Each row was made from one walk, in order. Every step used is in the known rows, and no mark comes twice. Write each row's walk.
(in the rows, 128 means zero)
Known rows:
gunanud fefu kezul bara risa dogap: [187 163 137 186 112 221 136 155 131 150 167 173  77 130  84 196 174 172
  87 173 113 130 111 127  50  35 138 147 135 133  83 145 107  86 154]
sosuv kezul bara risa fitid: [ 83 138  55 134 100  78 119 159 136 177 116 141 117  96  95 114 149 132
 182 137 133 154 137 118 145  91 120 110 122  98 135 135  93 116 127]
zove risa bara kezul fefu gunanud vogi: [148  93 194 147  66 127  70 128  83 143 135 104 138 146 118 138 129 134
 139 146 146 151 124 124 177 153 107 148  60  79 177 121  65 137  64]
kezul fefu gunanud vogi: [124 138 204 184  49 202  91 122  86 106 175 188 127 129 102 233 168  86
 169 121 151 205 136 121 159 130 179 180 116  93 131 127  48  88 128]
dogap risa: [143 150 149 117 160  85 146 117 105 116 167 131 110 134 148 114 139 120
  94 140 132 101 145 123 108 150 120 116 124 184 119 111 177 135 115]
dile risa gadabe: [109 119 103 113 158 116 139 128 157 131 167 133 107 109 154  89 123 102
 132 123 153 122 155 112  65 103  97 145 153 177 118 139 117 108 119]
gadabe risa sosuv kezul fefu: [ 51  91 124 121 123 138 108 131 158 111 109 148 196 139 142 168 116  89
 176 115 127 154 102  84 172 161 136 135 153  93 172 103 149 178 126]
sosuv kezul: [ 87 130  70 135 103  85 143 125 140 148 112 126 141 116 113 129 153 123
 166 124 141 145 121 137 174 124 149 124 141 104 122 111 119  84 155]
kezul fefu: [ 85 123 134 140 108 144 129 113 138 100 147 155 137 124 138 186 134 114
 194 107 136 162 122 116 123 119 151 141 138 131 136 113 117  92 163]
bara kezul: [113 145  62 149 124 113 135 104 130 151 108 123 119 111 124 145 135 129
 168 103 124 128 135 159 164 113 117 131 139  93 141 124  96  63 161]
dogap risa bara kezul sosuv: [124 115 121 112 132  74 116 102 128 165 106  96 135 140 111 128 123 151
 135 143 104 124 112 127 167 140  35 150 118 105 181  98 140 166  84]
sosuv kezul fefu gunanud: [ 69 116 119 160  58 136 106 118 120 136 137 176 165 118  84 191 171  99
 203 112 143 212 108 121 177 120 170 170 123  78 137  97  54  61 123]
fitid risa bara kezul fefu: [116 106 148  94 112 156 101  98 181 101  59 106 154 135 133 117  96 148
 152  90 130 147 112 147 157 150  97 150 108 113 154 149 101 160  93]
gadabe risa suno: [ 79 115 123 140 153 166 170  85 137 101 215 153 169 137 159 124 121  61
  93 134 122 115 134  72  82 175 124 107 154 143  91 118 199 183 207]
suno risa dogap: [160 166 176 122 171 163 139 146 107  98 116 134 122 148 123 130 106 131
  80 110 133  89 107 137  66 143 159 130 135 130 130 149 109 108 186]
gunanud fefu kezul: [163 153 135 182 122 200 159 142 127 144 162 152  89 125 105 203 151 157
 114 172 123 159 102 161  90  56 158 155 146 130  78 119 141  70 164]
vuve risa sosuv kezul fefu gunanud: [125  97 186 116  99 119  94 138  80 126 113 122 155 141 105 139 127 118
 153 115 124 153  79 127 192 151 171 141 115  69 137  97 112 125  24]
dogap risa bara: [141 126 156  98 154  80 132 121 114 123 127  94 123 150 139 106 130 149
 105 149 137  96 129 137 126 164  83 129 110 154 154 112 188 203  93]
sosuv kezul bara risa: [106 148  45 144  92  90 128 132 149 163 130 145 122 101  94 130 166 132
 152 144 129 139 137 116 169  99 119 118 131 112 115 143  95 111 128]
bara risa: [174 142 117 136 124 125 149 138 116 122 155 146  98 120 170 107 118 120
  94 148 139  97 193 136 107 119 134  73 128 188  56 148 156 159 150]
dile risa: [136 135  96 124 153 131 127 125 131 134 145 115 116 116 166  86 159 105
 120 155 122 119 161 106  58 116 112 131 126 169 120 141 137 123 130]
zove risa dile: [149  98 145 130 111 117 137 147 118 110 149  85 116 142 166  55 133 139
  91 118 124  96 134 108 100 142 130  72 100 187  83 106 139 126 114]
risa bolofik: [152 155 117 135 170 117 153 121 143  99 120 141 133 133  97  95 115 113
  81 148 129  98 172 139  71 174 176 121 150 155 144 157 160  86 187]
fefu kezul: [128 137  70 157 137 153 183 121 136 146 161 133  97 115 112 158 153 164
 112 158 113 142 107 165 104  62 119 164 159 139  99 110 171  76 170]
suno risa: [145 173 146 129 170 137 153 135 111 105 131 122 112 121 137 141  86 121
 111 134 139 123 114 158 120 144 148 133 139 136 118 148 138 115 167]
fefu gunanud: [158 150 148 151 111 171 132 113  90 127 160 156 115 118 113 165 160 102
 102 140 135 156 160 152 149 124 177 148 126 135 114 140  95 111 147]
dogap risa bara kezul: [128 125 127 109 144  76 116 113 112 142 107  94 128 144 125 114 133 153
 131 133 128 103 122 142 144 159  60 140 109 114 177 103 151 172  81]
fitid risa: [152 141 155  92 148 157 145 102 172  84 116 125 123 122 158  89 105 117
  82 109 131 117 148 143 126 144 152 115 129 193  92 170 145 136 136]
suno risa zove: [178 160 173 114 181 126 130 150 110  99  93 130 125 141 120 128  92 145
  77 103 135 111 112 159  84 153 165 148 137 126 132 155 119 116 186]
suno risa sosuv kezul: [123 140 123 113 156 118 121 157 119 115  70 104 139 134 101 139  87 141
 146 133 142 135  93 151 171 167 142 145 155  69 144 129 125 152 105]
gadabe risa: [ 96 134 136 134 155 142 152 110 148 110 166 149 156 127 180 140 114  74
 109 123 121 113 137 106 124 141 143 107 138 170 135 132 180 157 198]
vuve risa: [159 137 171 116 147 105 152 118  91 123 158 109 118 130 157  92 108 118
  97 118 117  90 107 148 140 133 160  99 114 156 100 123 174 102 114]
zove risa: [158 117 147 115 143  88 141 124 107 121 170 103 117 128 167  78 117 126
  87 154 134  93 152 118 119 139 148  83  93 188 115 130 159 113 125]
sosuv kezul bara: [ 80 147  39 141 100  90 133 119 160 161 118 129 131  99  78 146 173 136
 178 129 126 149 109 122 189 103 126 142 141  93 154 135  91  81 149]
zove risa sosuv kezul fefu: [112  76 138 102 110  84  97 148 119 125 114 100 158 141 128 106 119 140
 157 146 139 135 119  94 165 158 141 108 107 110 151  99 126 138  57]

Write each row's walk:
[159 153 120 184 112 193 154 150 150 153 188 175  66 108  82 200 140 166
 112 167 136 155 110 145  88  29 124 158 154 139  73 144 112  82 134] | gunanud fefu kezul bara risa gadabe
[ 61 124 150 113 169 126 136 153 130 135 145 144 151 122 182 116  88  74
 151 115 127 134 138 108  90 131 147  97 125 149 161 116 175 166 195] | gadabe risa fitid
[ 66 115  91 119 138 128 116 130 168 131 105 131 175 128 122 153 133 101
 150 128 116 129 109  87 181 150 119 135 156  95 184 129 150 192 130] | gadabe risa sosuv kezul bara
[108 140 166  97 176  69 127 159  86 141 148 125 106 128 149  87 113 118
 138 132 135 122 145 126  74 136 125 106 109 160 146  96 172 144 110] | dogap risa fitid
[142 121 151 107 119 186 141 124 181  71  94 109 125 139 161  67 121 135
  85  71 119 121 128 133 106 145 138 103 134 190  59 143 129 144 123] | fitid risa dile
[143 115 202 124  71 194  73 105 146 104  81 128 145 141 109 152 120 127
 135 101 142 174 120 150 186 158 111 176  92  84 152 160  57 159  69] | fitid risa bara kezul fefu gunanud vogi
[176 146 181 119 171  99 147 122 102 104 141 125 132 141 123  59  95 108
  61 133 111  79 127 143  92 169 184 103 117 155 126 142 178  79 117] | vuve risa bolofik
[160  95 149  93 150  95 120 146 109 117 126  80 124 141 152  83 107 148
  98 160 137  89 149 113 145 161 140  91 110 151 137 126 168 170  81] | zove risa sosuv
[ 94 132 113 171  78 158  98 100 109 138 131 172 143 112 100 210 151 108
 205  91 127 193 119 140 165 109 135 176 119  66 159 110  30  41 122] | bara kezul fefu gunanud
[140 100 145 109 119  95 122 105 114 172  97  73 141 134 124 111  90 148
 143 122  95 115  72 152 199 123  79 130 108  75 163 111 135 136  83] | vuve risa bara kezul sosuv
[182 126 182  78 160 146 123 115 166  81  73 133 137 141 144  78 111 143
  48  80 124 106 146 140  86 151 167 128 123 180 105 174 130 135 152] | fitid risa zove
[151 132 128 116 153 155 112 135 127 128 131 127 127 142 155  82 178 111
  93 135 115  85 154  83   7 113 120 128 123 162 129 140 109 115 147] | dile risa dogap
[189 124 200 100 159  92 129 134  87 118 116 117 130 149 147  80 116 139
  66  93 113  80 105 144 100 140 175 112 111 144 118 131 155 102 131] | vuve risa zove
[190 138 150 128 124 151 134 149 112 114 140 158 106 146 161 100 136 130
  64 126 133  63 184 114  53 115 146  67 124 181  69 148 130 153 168] | bara risa dogap
[141 130 133 117 136 106 134 181  97 147 136 142  92 113 171  79  90 118
 137 140 146 121 195 136  72 103 142  60 113 164  84 133 154 168 148] | bara risa fitid
[108 111 162 118 113 104  90 136  94 119 123 146 152 146  93 159 158 123
 149 135 136 163 118 106 159 169 127 162 126  99 155  83 119 155  26] | dogap risa sosuv kezul fefu gunanud
[149 140  50 154 130 161 157 141 144 159 150 134  77 110  83 159 162 190
 110 182 103 132 122 141 108  55  82 157 161 128 106 140 152 137 110] | fefu kezul bara risa sosuv
[ 90 116 130 148 125 169 147 133 158  96 144 132 157 145 179 115 131  89
 112  86 111 114 118  98 104 146 123  95 144 170 104 109 158 166 185] | gadabe risa dile
[117 101  73 120 126 122  96 110 154 182  84  80 143 121 129 106 140 134
 163 158  98 143 127 106 113 106  29 165 123  91 184 129 101 154  98] | dile risa bara kezul sosuv
[126 108 130  75 135 137 115 123 177  96  52 106 150 133 125  91 110 139
 117 111 133 135 128 132 178 166 148 125 144 126 116 150 137 173  73] | fitid risa sosuv kezul
[114 112  78 120 119 109 121 116 141 152  66  77 134 131 117 137 120 167
 173 119 135 118 119 170 180 136  74 142 123  64 183 125 119 162 141] | risa bara kezul
[154 158 128 179 122 193 136 175 120 171 163 161  70 108  91 185 142 163
 133 179 120 167 117 140  60  28 134 142 128 125  91 136 122  95 138] | gunanud fefu kezul bara risa fitid
[136  86 127  98 127  72 111 149 115 134 109  83 143 138 134  77 119 145
 126 153 141 109 132 108 168 159 141  97 110 120 140 112 147 152  67] | zove risa sosuv kezul
[ 77 128  87 159  99 131 113 104 136 136 114 149 138 113 120 189 135 122
 221  86 126 166 114 132 158 109 119 152 134  76 161 109  67  43 146] | bara kezul fefu
[128 122 160 117 166 131 131 126 146 107 124 158 171 148 166 130 119  99
  75  98 118 100 135 105  87 150 155 123 133 159 149 140 163 157 213] | gadabe risa zove
[124 132 142 122 160 109 164  91  93 105 219 134 123 145 124  94 147 105
  78 153 129 101 141  90  66 181 103 115 138 157  72  99 198 158 127] | dogap risa suno
[148 151  75 153 103 149 135 146 151 128 141 130  87 113 120 116 163 152
 116 123 114 105 156 111 108  94  98  96 135 165  87 159 105 154 137] | kezul bara risa dile
[ 50 112  91 146  75 108 122 119 146 132 119 154 165 118 108 170 153 112
 220 108 140 185 100 116 167 118 151 147 135  85 140  95  92  64 141] | sosuv kezul fefu
[ 97 102 120 141  84 147  91 109 124 144  82 116 152 133  95 184 136 149
 203 110 137 168 108 155 182 132  92 178 110  42 194 114  66 143 111] | risa bara kezul fefu gunanud
[118 155 155 120 171 120 165 141 137 101 153 139 104 115 123 141  52 123
 123 102 171 125 107 169 127 128 135 146 162 144 113 148 115 102 158] | suno risa gadabe
[154 147  78 124 130 129 120 145 143 133 120 125  92 111 112 137 144 158
 121 157 123 100 166 117 142 111 102 109 147 136 129 172 131 191 108] | kezul bara risa sosuv
[107 128  57 150 106 114 134  90 153 187 106 125 131 102 103 172 118 126
 178 120  86 158 118 131 197  86  79 147 156  78 158 118  81  58 160] | bara kezul sosuv
[145 111 149 107 132  93 122 116  99 149 100  73 132 140 137  94 101 150
 135 110 119  96  84 166 176 142 101 119  97  85 155 119 144 139  81] | vuve risa bara kezul
[152 110  92 118 108 107 120 161 122 133  95 127 123 129 137 108 121 139
 125 151 145 114 173 128 156 139 129  83 143 117  83 130 147 197  90] | bara risa sosuv kezul
